Each row comes from the steps of one walk. Every step used is in the known rows, and no mark comes twice. Write the walk behind each row, first mark first.
Known rows
kapu-zasa-zofo-gimu-firo-siman: [-.04 .14 .27 -.18 -.27 -.32 -.27 -.08 -.12 .02 .13 -.11 .02 .26 -.06 -.27 .02 -.13 -.27 .05 .07 -.20 .22 .39 -.11 .33 .23 -.17 -.11 .62 -.16 .05 .23 -.23 .01]
kapu-zasa: [-.01 .12 .23 -.28 -.04 -.33 -.12 .14 -.27 .00 .08 -.12 .10 .15 -.12 -.18 .11 -.17 -.11 -.14 -.05 -.14 .28 .37 -.11 .11 .23 -.26 -.09 .08 -.06 .29 .19 -.04 .04]
podov-mogubo-firo-gimu: [.12 .11 -.05 -.32 -.28 -.33 -.07 .04 -.11 .09 .24 -.12 .20 .09 -.07 -.14 .16 -.19 -.12 .16 .01 -.38 .30 .37 -.04 .32 .36 -.45 -.11 .16 -.14 .45 .09 -.12 .09]
zasa-zofo-podov-mogubo: [.09 .13 .12 -.13 -.18 -.17 -.17 -.13 -.16 -.14 .25 .07 .13 .25 -.09 -.11 -.17 -.16 -.22 .18 .04 -.11 .30 .34 -.13 .42 .27 -.21 -.15 .47 -.11 .15 .18 .07 .03]
siman-dinu-zofo-firo: [.03 .31 .24 -.03 -.11 .04 -.24 .09 -.16 -.23 .07 -.19 .12 .27 -.05 -.30 -.14 -.12 -.06 .05 -.21 -.11 -.01 .28 .18 .33 .02 -.29 -.14 .15 -.30 .30 .32 -.24 .15]
zofo-gimu-firo-siman: [-.10 .15 .31 -.33 -.17 -.14 -.26 -.12 -.13 .07 .21 -.12 .10 .28 -.03 -.21 .00 -.06 -.21 -.03 -.15 -.10 .08 .27 .04 .44 .07 -.21 -.16 .53 -.27 .18 .29 -.33 .04]
mogubo-firo: [.11 .09 .04 -.16 .04 -.32 -.28 -.02 -.21 .09 .19 -.26 .14 .10 -.13 -.06 .18 -.15 -.09 .05 -.34 -.20 .15 .14 -.25 .27 .28 -.46 -.10 .06 -.16 .53 .14 -.09 .01]
kapu-firo-siman-dinu-zofo: [.03 .42 .38 -.18 .09 -.12 -.17 .14 -.25 -.11 .08 -.21 .10 .20 .00 -.28 -.10 -.12 -.13 .12 .00 -.20 .00 .36 .10 .35 -.08 -.27 -.05 .43 -.32 .39 .26 -.43 .12]
numam-siman-dinu-zofo-podov-mogubo-firo-gimu: [.11 .25 .06 -.38 -.20 .26 -.05 .22 -.23 -.27 .05 -.22 .15 .12 -.01 -.18 -.06 -.17 -.21 .20 .00 -.36 .07 .32 -.05 .35 .03 -.39 -.26 .15 -.28 .37 .23 -.27 .15]
mogubo-firo-siman-kapu-zofo-podov: [.03 .33 .28 -.08 .05 -.01 -.35 -.08 -.11 .06 .17 -.36 .08 .11 -.04 -.13 -.13 -.25 -.21 .24 -.30 -.23 .30 .27 -.18 .30 .13 -.48 -.12 .54 -.22 .34 .14 -.46 -.05]
kapu-zasa-zofo-podov-mogubo-firo-gimu: [.09 .07 .21 -.24 -.29 -.31 -.23 -.02 -.07 .00 .14 -.19 .04 .21 -.08 -.17 -.06 -.21 -.26 .14 .07 -.33 .45 .50 -.21 .28 .44 -.31 -.14 .31 -.06 .14 .12 -.05 .00]
sitor-mogubo: [-.02 .12 .11 -.37 .25 -.23 .03 -.01 -.29 -.07 .16 -.06 .22 .19 -.16 -.06 .12 -.23 -.04 .00 -.01 -.06 .06 .36 .04 .22 .20 -.20 -.03 .27 -.10 .21 .24 .22 .09]
dinu-siman-firo: [.02 .26 .15 -.15 -.24 -.14 -.14 .18 -.31 -.06 .18 -.09 .19 .23 -.09 -.22 .09 -.16 -.05 .02 .02 -.02 .03 .37 -.13 .19 .08 -.29 -.07 .31 -.21 .36 .28 .10 .11]
numam-siman-firo-gimu: [.08 .19 -.06 -.42 -.21 .03 .01 .30 -.30 -.24 .13 -.10 .20 -.03 -.08 -.16 .08 -.27 -.18 .04 -.01 -.17 .24 .25 -.12 .13 -.01 -.40 -.10 .18 -.19 .27 .23 -.13 .08]
firo-siman-kapu-zofo-sitor: [-.08 .43 .33 -.09 -.05 .06 -.14 -.02 -.24 -.05 .13 -.10 .14 .09 .00 -.20 -.11 -.32 -.17 .17 -.10 -.19 .33 .39 .04 .28 -.03 -.41 -.14 .65 -.21 .19 .22 -.48 .00]
zasa-zofo: [.11 .12 .06 -.07 -.08 -.31 -.16 -.09 -.23 -.12 .20 .05 .17 .12 -.13 -.12 .04 -.16 -.15 .12 -.02 -.11 .18 .19 -.21 .32 .25 -.27 -.06 .37 -.16 .23 .24 .10 .03]
zasa-zofo-firo-siman: [.05 .22 .07 .09 -.12 -.26 -.36 -.12 -.02 -.03 .21 -.02 .14 .23 -.08 -.18 -.03 -.23 -.21 .22 -.07 -.06 .24 .23 .02 .35 .13 -.35 -.10 .57 -.16 .19 .29 -.17 -.01]
zasa-zofo-siman-kapu-firo: [.09 .22 .22 .05 .05 -.10 -.26 -.12 -.09 -.14 .24 .06 .09 .16 -.08 -.19 -.13 -.15 -.16 .13 -.10 -.09 .24 .24 -.17 .28 .11 -.36 -.03 .61 -.20 .12 .27 -.17 .04]
podov-mogubo: [.03 .17 -.02 -.27 -.18 -.26 .02 .07 -.25 -.02 .24 .12 .22 .14 -.08 -.17 .11 -.15 -.08 .03 .08 -.16 .22 .37 .07 .30 .21 -.27 -.09 .25 -.09 .38 .13 -.02 .13]
sitor-mogubo-firo-gimu: [.06 .05 .07 -.42 .14 -.30 -.06 -.05 -.15 .04 .17 -.29 .20 .13 -.15 -.04 .15 -.27 -.09 .13 -.08 -.28 .15 .36 -.10 .24 .36 -.37 -.04 .19 -.14 .28 .20 .15 .05]
zasa-zofo-numam-siman-firo: [.10 .19 -.12 -.05 -.29 -.13 -.18 .11 -.19 -.12 .20 .05 .14 .12 -.13 -.14 -.02 -.22 -.20 .22 .05 -.09 .19 .14 -.12 .29 .07 -.34 -.16 .52 -.12 .17 .25 -.09 .03]
numam-siman-kapu-zofo-firo: [-.03 .26 .06 -.02 .32 .28 -.07 .19 -.25 -.15 .08 -.06 .16 .00 -.06 -.23 .00 -.21 -.15 .08 .04 -.20 .22 .26 -.03 .07 -.12 -.38 -.06 .53 -.22 .27 .22 -.42 .09]
siman-dinu-zofo-podov: [.05 .29 .38 -.22 -.12 .14 -.19 .06 -.26 -.32 .07 -.20 .10 .28 -.05 -.22 -.28 -.11 -.11 .03 -.23 -.09 .01 .31 .03 .39 .04 -.21 -.21 .11 -.29 .25 .30 -.13 .12]
numam-siman-dinu: [.08 .22 -.09 -.29 -.01 .13 .05 .29 -.32 -.22 .06 -.01 .21 .07 -.07 -.30 .02 -.19 -.19 -.02 -.19 -.15 .05 .20 -.02 .20 -.06 -.29 -.23 .13 -.22 .36 .26 -.26 .15]
firo-gimu: [.06 .09 .19 -.46 -.14 -.25 .01 .08 -.18 -.09 .17 -.08 .21 .04 -.10 -.15 .02 -.22 -.13 -.02 -.07 -.24 .30 .32 -.12 .22 .26 -.38 -.12 -.04 -.17 .28 .29 .02 .03]
gimu-firo: [-.02 .12 .24 -.34 .18 -.26 -.14 -.04 -.20 .16 .20 -.10 .13 .18 -.06 -.01 .15 -.05 -.10 -.09 -.15 .04 .05 .10 .08 .19 .13 -.41 -.02 .34 -.20 .38 .23 .07 .05]
zasa-zofo-sitor-mogubo: [.03 .09 .08 -.12 -.05 -.26 -.13 -.18 -.30 -.11 .17 -.02 .17 .24 -.12 -.04 .08 -.27 -.13 .13 -.01 -.16 .18 .36 -.07 .40 .25 -.30 -.16 .42 -.10 .07 .20 .17 .04]
sitor-mogubo-firo-siman-kapu: [.01 .25 .05 -.28 .18 -.20 -.13 -.07 -.16 .04 .18 -.26 .18 .16 -.12 -.12 .08 -.29 -.11 .21 -.20 -.18 .17 .33 .01 .27 .18 -.36 -.05 .48 -.19 .24 .21 -.05 .05]
kapu-zofo-gimu: [-.08 .12 .39 -.02 .06 .00 -.16 -.04 -.31 -.10 .13 -.15 .11 .14 -.09 -.23 -.05 -.17 -.13 .01 .15 -.25 .08 .43 -.22 .35 .15 -.09 -.04 .55 -.14 .20 .17 -.47 .04]
podov-mogubo-firo: [.09 .13 -.08 -.20 -.18 -.31 -.14 .02 -.18 .10 .25 -.07 .18 .13 -.08 -.10 .19 -.14 -.09 .14 -.06 -.26 .21 .30 -.05 .33 .30 -.41 -.09 .23 -.12 .51 .06 -.12 .10]
siman-firo: [.05 .23 .07 -.19 -.21 -.20 -.19 .13 -.29 -.15 .20 -.10 .15 .10 -.11 -.18 -.02 -.23 -.08 -.04 -.22 .02 .24 .24 -.04 .19 .08 -.33 -.01 .22 -.16 .25 .16 -.06 .07]
numam-siman: [.04 .14 -.05 -.34 .09 .02 .01 .21 -.38 -.15 .11 .02 .22 .02 -.10 -.07 .19 -.16 -.14 -.02 -.03 -.13 .09 .15 -.15 .17 -.01 -.34 -.16 .12 -.15 .42 .25 -.07 .08]
gimu-firo-siman-dinu-zofo-kapu-zasa: [-.08 .37 .40 -.27 -.02 -.04 -.24 .00 -.10 .12 .09 -.26 .03 .28 .02 -.18 -.06 -.10 -.21 .00 -.08 -.13 .02 .27 .25 .27 .01 -.40 -.15 .60 -.31 .21 .30 -.39 .08]

Which walk is each row?
[-.07 .13 .21 -.12 .10 -.12 -.18 .05 -.20 .04 .11 -.13 .05 .15 -.13 -.21 -.04 -.15 -.16 -.25 -.09 -.32 .32 .38 -.12 .15 .23 -.33 -.20 .15 -.12 .16 .22 -.35 .03]  zofo-kapu-zasa
[-.03 .24 .31 -.14 -.07 .01 -.21 .02 -.09 -.07 .17 -.02 .08 .17 -.09 -.22 -.11 -.20 -.12 -.08 -.29 -.04 .35 .32 -.07 .12 .09 -.41 -.14 .29 -.10 .14 .29 -.21 .03]  zofo-siman-kapu-zasa
[.06 .30 -.08 -.18 -.23 -.21 -.14 .01 -.11 .09 .25 -.05 .18 .11 -.04 -.21 .08 -.20 -.14 .24 -.11 -.28 .33 .34 .06 .34 .19 -.44 -.11 .45 -.19 .42 .09 -.31 .08]  podov-mogubo-firo-siman-kapu
[.04 .28 .04 -.16 -.01 .23 -.10 .26 -.27 -.29 .03 -.13 .17 .14 -.04 -.23 .02 -.15 -.13 .07 -.06 -.16 -.05 .21 .06 .24 -.12 -.33 -.19 .18 -.27 .36 .32 -.28 .16]  numam-siman-dinu-zofo-firo
[-.02 .25 .20 -.24 -.13 .05 -.16 .17 -.33 -.16 .09 -.11 .14 .15 -.09 .11 .13 -.09 -.03 .18 .20 -.16 -.07 .13 -.04 .31 -.01 -.37 -.19 .18 -.18 .41 .37 -.03 .07]  dinu-zofo-numam-siman
[-.05 .37 .37 -.33 -.13 -.04 -.22 -.05 -.18 .07 .11 -.22 .09 .28 .05 -.08 .01 -.13 -.16 .08 -.18 -.03 -.01 .22 .28 .38 -.04 -.47 -.19 .50 -.30 .30 .29 -.23 .08]  gimu-firo-siman-dinu-zofo-sitor
[.04 .23 .17 -.28 -.35 -.14 -.08 .20 -.24 -.08 .18 -.13 .21 .19 -.08 -.23 .05 -.21 -.08 .06 .09 -.13 .12 .44 -.14 .18 .15 -.36 -.09 .23 -.23 .29 .31 .09 .09]  dinu-siman-firo-gimu
[-.09 .22 .38 -.03 .17 .11 -.13 -.06 -.20 -.05 .16 -.12 .08 .10 -.04 -.31 -.15 -.12 -.12 .01 -.03 -.18 .20 .36 -.03 .22 .04 -.26 .02 .73 -.31 .10 .19 -.45 .07]  siman-kapu-zofo-gimu-firo
[-.04 .22 .10 -.13 .16 .30 .00 .17 -.34 -.23 .08 -.03 .15 -.02 -.06 -.28 -.02 -.18 -.17 .06 .07 -.28 .17 .31 -.17 .18 -.08 -.25 -.10 .55 -.26 .19 .22 -.49 .10]  numam-siman-kapu-zofo-gimu
[.00 .29 .06 -.06 -.25 -.08 -.19 -.05 -.11 .06 .23 -.12 .13 .13 -.02 -.29 .01 -.21 -.18 .27 .06 -.39 .27 .46 -.01 .42 .19 -.31 -.09 .70 -.20 .32 .06 -.58 .08]  podov-mogubo-firo-siman-kapu-zofo-gimu
[.11 .19 .25 -.05 -.04 -.11 -.20 -.10 -.02 -.14 .23 .03 .11 .12 -.07 -.22 -.16 -.19 -.19 .17 -.05 -.18 .30 .29 -.17 .28 .17 -.42 -.04 .56 -.22 .07 .30 -.16 .02]  zasa-zofo-siman-kapu-firo-gimu
[.03 .12 .06 -.14 -.20 -.26 -.16 .15 -.19 -.01 .09 -.02 .07 .16 -.13 -.18 .07 -.19 -.21 .08 .15 -.19 .26 .31 -.15 .17 .20 -.27 -.18 .37 -.04 .18 .24 -.10 .02]  kapu-zasa-zofo-numam-siman
[.05 .25 .04 -.29 .09 -.21 -.13 -.03 -.15 .04 .14 -.28 .18 .22 -.10 -.18 .05 -.30 -.14 .19 -.24 -.17 .05 .35 .06 .31 .18 -.30 -.11 .42 -.18 .28 .20 -.11 .08]  sitor-mogubo-firo-siman-dinu
[.06 .24 .23 -.15 -.16 .05 -.20 .03 -.09 -.13 .18 -.01 .14 .25 -.08 -.26 -.18 -.22 -.16 -.06 -.42 .01 .10 .26 .01 .28 .07 -.34 -.23 .18 -.13 .24 .31 -.26 .08]  zofo-siman-dinu
[-.06 .44 .31 -.16 -.03 .10 -.11 .00 -.15 -.06 .18 -.05 .13 .13 .00 -.25 -.25 -.27 -.22 .23 .01 -.16 .37 .46 .09 .29 .01 -.30 -.11 .79 -.19 .16 .20 -.47 .02]  firo-siman-kapu-zofo-podov-mogubo
[.09 .29 .07 -.06 -.14 -.27 -.34 -.06 -.08 .07 .16 -.26 .07 .09 -.07 -.22 .04 -.23 -.21 .25 -.26 -.28 .34 .24 -.18 .27 .21 -.48 -.10 .49 -.24 .30 .16 -.32 -.02]  mogubo-firo-siman-kapu-zasa-zofo
[-.04 .30 .30 .01 .11 .08 -.03 .11 -.29 -.03 .13 -.06 .18 .15 -.07 -.27 .01 -.14 -.04 .10 .17 -.17 .06 .45 -.17 .13 .07 -.29 -.05 .55 -.26 .31 .29 -.12 .10]  dinu-siman-kapu-zofo
[.00 .30 .54 -.21 .00 .10 -.23 .00 -.18 -.24 .13 -.18 .08 .14 -.02 -.03 -.06 -.10 -.03 .12 .08 -.21 .07 .30 -.06 .29 .04 -.45 -.03 .31 -.29 .25 .37 -.12 .07]  dinu-zofo-siman-kapu-firo-gimu
[.04 .08 .04 -.29 .27 -.30 -.13 -.07 -.23 .05 .17 -.26 .18 .18 -.16 -.01 .19 -.23 -.05 .09 -.15 -.17 .06 .30 -.09 .25 .29 -.31 -.02 .26 -.11 .33 .16 .14 .07]  sitor-mogubo-firo
[-.04 .16 .36 .00 .17 -.05 -.20 .02 -.10 .02 .12 -.22 .12 .11 -.07 -.16 -.07 -.27 -.13 .08 .16 -.23 .23 .43 -.01 .17 .18 -.36 .01 .48 -.10 .27 .21 -.39 .01]  kapu-zofo-firo-gimu
[.03 .22 .17 -.31 -.17 -.10 -.26 -.06 -.12 .03 .24 -.17 .12 .27 -.04 -.08 -.13 -.18 -.23 .15 -.20 -.16 .32 .37 -.04 .42 .22 -.34 -.23 .32 -.10 .37 .12 -.18 .01]  zofo-podov-mogubo-firo-siman
[.08 .19 .12 -.35 -.36 -.21 -.11 .15 -.21 -.17 .20 -.15 .17 .05 -.10 -.21 -.07 -.28 -.12 .00 -.15 -.13 .35 .33 -.05 .19 .15 -.39 -.02 .15 -.20 .18 .20 -.05 .05]  siman-firo-gimu
[.05 .28 .27 -.13 -.20 .05 -.20 .12 -.10 -.24 .07 -.22 .13 .23 -.04 -.32 -.18 -.16 -.09 .07 -.15 -.20 .06 .34 .18 .33 .07 -.33 -.16 .09 -.32 .26 .34 -.25 .14]  siman-dinu-zofo-firo-gimu
[-.02 .17 .24 -.08 -.09 -.14 -.18 -.04 -.12 -.04 .15 -.06 .03 .17 -.07 -.38 -.10 -.09 -.18 -.02 -.09 -.19 .37 .36 -.06 .19 .15 -.25 -.05 .58 -.29 -.02 .22 -.21 .06]  siman-kapu-zasa-zofo-gimu-firo
[.00 .24 .25 -.14 -.01 .07 -.20 -.03 -.10 -.10 .23 .03 .13 .15 -.09 -.16 -.12 -.19 -.10 -.03 -.35 .01 .27 .22 -.06 .19 .05 -.44 -.14 .28 -.15 .19 .32 -.17 .03]  zofo-siman-kapu
[.07 .11 .05 .11 -.02 -.28 -.33 -.11 -.06 -.07 .22 -.01 .14 .22 -.11 -.17 -.01 -.17 -.15 .12 -.10 -.07 .24 .21 -.03 .30 .20 -.32 -.06 .43 -.15 .21 .26 -.04 .02]  zasa-zofo-firo
[.00 .25 .44 -.17 -.12 .03 -.28 -.05 -.26 -.21 .15 -.13 .11 .21 -.07 .13 .08 -.09 -.01 .09 .02 -.05 -.07 .18 -.12 .35 .09 -.37 -.09 .19 -.16 .35 .37 .04 .05]  dinu-zofo-siman
[-.01 .19 .27 -.15 -.34 -.25 -.25 -.03 -.07 -.01 .10 -.13 .02 .29 -.04 -.41 -.09 -.15 -.30 .04 -.03 -.20 .21 .43 -.02 .35 .19 -.14 -.16 .62 -.21 .01 .24 -.36 .06]  kapu-zasa-zofo-gimu-firo-siman-dinu
[.00 .08 .17 -.20 -.05 -.19 -.22 .04 .01 -.01 .18 -.15 .17 .18 -.09 -.21 -.03 -.22 -.12 -.02 -.17 -.16 .34 .31 .09 .19 .19 -.44 -.11 .06 -.16 .28 .31 -.16 .02]  zofo-firo-gimu
[-.09 .26 .45 -.08 .01 .06 -.19 -.06 -.18 .01 .12 -.21 .07 .22 .00 -.31 -.15 -.17 -.23 .07 .07 -.19 .00 .42 .03 .38 .05 -.16 -.07 .85 -.24 .16 .19 -.64 .07]  kapu-zofo-gimu-firo-siman-dinu
[.01 .20 .06 -.32 .17 -.27 -.16 -.08 -.18 .08 .17 -.27 .18 .19 -.12 -.02 .17 -.28 -.11 .19 -.14 -.17 .08 .31 -.03 .30 .23 -.33 -.06 .42 -.12 .31 .19 .02 .04]  sitor-mogubo-firo-siman
[.02 .20 -.04 -.07 .08 .08 -.11 .20 -.18 -.16 .08 -.02 .11 .05 -.08 -.29 .03 -.18 -.19 .05 -.02 -.21 .34 .27 -.05 .06 -.03 -.37 -.12 .42 -.21 .16 .25 -.26 .08]  numam-siman-kapu-zasa-zofo-firo
[-.05 .16 .38 -.18 -.23 -.02 -.25 -.05 -.35 -.28 .12 -.17 .10 .22 -.08 -.07 .06 -.02 -.02 .04 .09 -.22 -.06 .29 -.15 .48 .12 -.14 -.11 .19 -.29 .26 .33 -.09 .08]  dinu-zofo-gimu
[.00 .19 .19 -.07 -.22 -.14 -.27 -.21 -.07 -.06 .24 -.01 .09 .21 -.04 -.30 -.10 -.09 -.25 .15 -.07 -.14 .18 .24 -.06 .44 .12 -.23 -.10 .80 -.33 .00 .29 -.26 .03]  zasa-zofo-gimu-firo-siman-kapu
[-.06 .28 .35 -.25 -.09 -.07 -.27 -.13 -.36 -.11 .07 -.35 .12 .26 -.03 .18 .21 -.22 -.02 .23 .03 -.25 -.03 .34 .00 .47 .13 -.43 -.16 .28 -.19 .32 .26 .04 .04]  dinu-zofo-sitor-mogubo-firo-siman
[.09 .08 .09 -.02 -.12 -.28 -.27 -.09 .00 -.09 .21 -.05 .15 .17 -.10 -.20 -.05 -.21 -.19 .15 -.02 -.18 .33 .27 -.05 .29 .26 -.37 -.08 .35 -.17 .15 .29 -.03 .01]  zasa-zofo-firo-gimu
[-.03 .32 .26 -.24 -.01 -.22 -.20 -.07 -.07 .16 .18 -.10 .06 .17 .00 -.18 .00 -.13 -.22 .10 -.09 -.04 .24 .22 .14 .19 .06 -.43 -.03 .77 -.27 .15 .25 -.18 .03]  gimu-firo-siman-kapu-zasa-zofo
[-.05 .20 .29 -.07 -.14 -.08 -.16 .03 -.15 .03 .14 -.07 .09 .30 -.05 -.38 .02 -.04 -.14 .03 .13 -.19 .11 .47 -.14 .20 .14 -.24 -.11 .61 -.33 .12 .33 -.07 .11]  dinu-siman-kapu-zasa-zofo-gimu-firo
[.04 .11 .30 -.18 -.11 -.27 -.24 -.02 -.18 -.09 .11 -.11 .03 .24 -.11 -.16 -.10 -.17 -.23 -.01 -.02 -.13 .35 .40 -.23 .23 .30 -.19 -.14 .30 -.05 .11 .19 .02 -.01]  kapu-zasa-zofo-podov
[-.07 .23 .31 .03 .08 .13 -.11 -.01 -.25 -.16 .14 -.08 .10 .07 -.08 -.36 -.19 -.17 -.11 .02 -.03 -.25 .27 .42 -.13 .25 .07 -.20 -.02 .61 -.27 .09 .19 -.49 .06]  siman-kapu-zofo-gimu
[.08 .19 -.09 -.04 -.15 -.07 -.12 .07 -.16 -.10 .19 .10 .15 .09 -.12 -.18 -.05 -.19 -.19 .22 .01 -.15 .23 .14 -.11 .26 .08 -.36 -.19 .52 -.18 .16 .30 -.12 .03]  zasa-zofo-numam-siman-kapu
[.09 .22 .05 -.08 -.19 -.20 -.23 -.18 -.18 -.06 .15 -.15 .14 .26 -.07 -.16 -.01 -.33 -.22 .27 -.19 -.23 .17 .37 -.03 .47 .22 -.37 -.23 .54 -.17 .11 .18 -.11 .03]  zasa-zofo-sitor-mogubo-firo-siman-dinu
[.08 .24 .07 -.19 -.08 -.29 -.32 -.04 -.15 .12 .19 -.27 .15 .12 -.08 -.06 .15 -.22 -.16 .18 -.32 -.19 .17 .16 -.16 .33 .19 -.49 -.14 .26 -.18 .51 .18 -.25 -.02]  mogubo-firo-siman
[.03 .29 .43 -.25 -.35 .05 -.28 .01 -.21 -.28 .16 -.21 .09 .17 -.05 .05 -.02 -.19 -.04 .13 .04 -.10 .04 .26 -.09 .32 .08 -.43 -.05 .24 -.19 .23 .35 .00 .04]  dinu-zofo-siman-firo-gimu
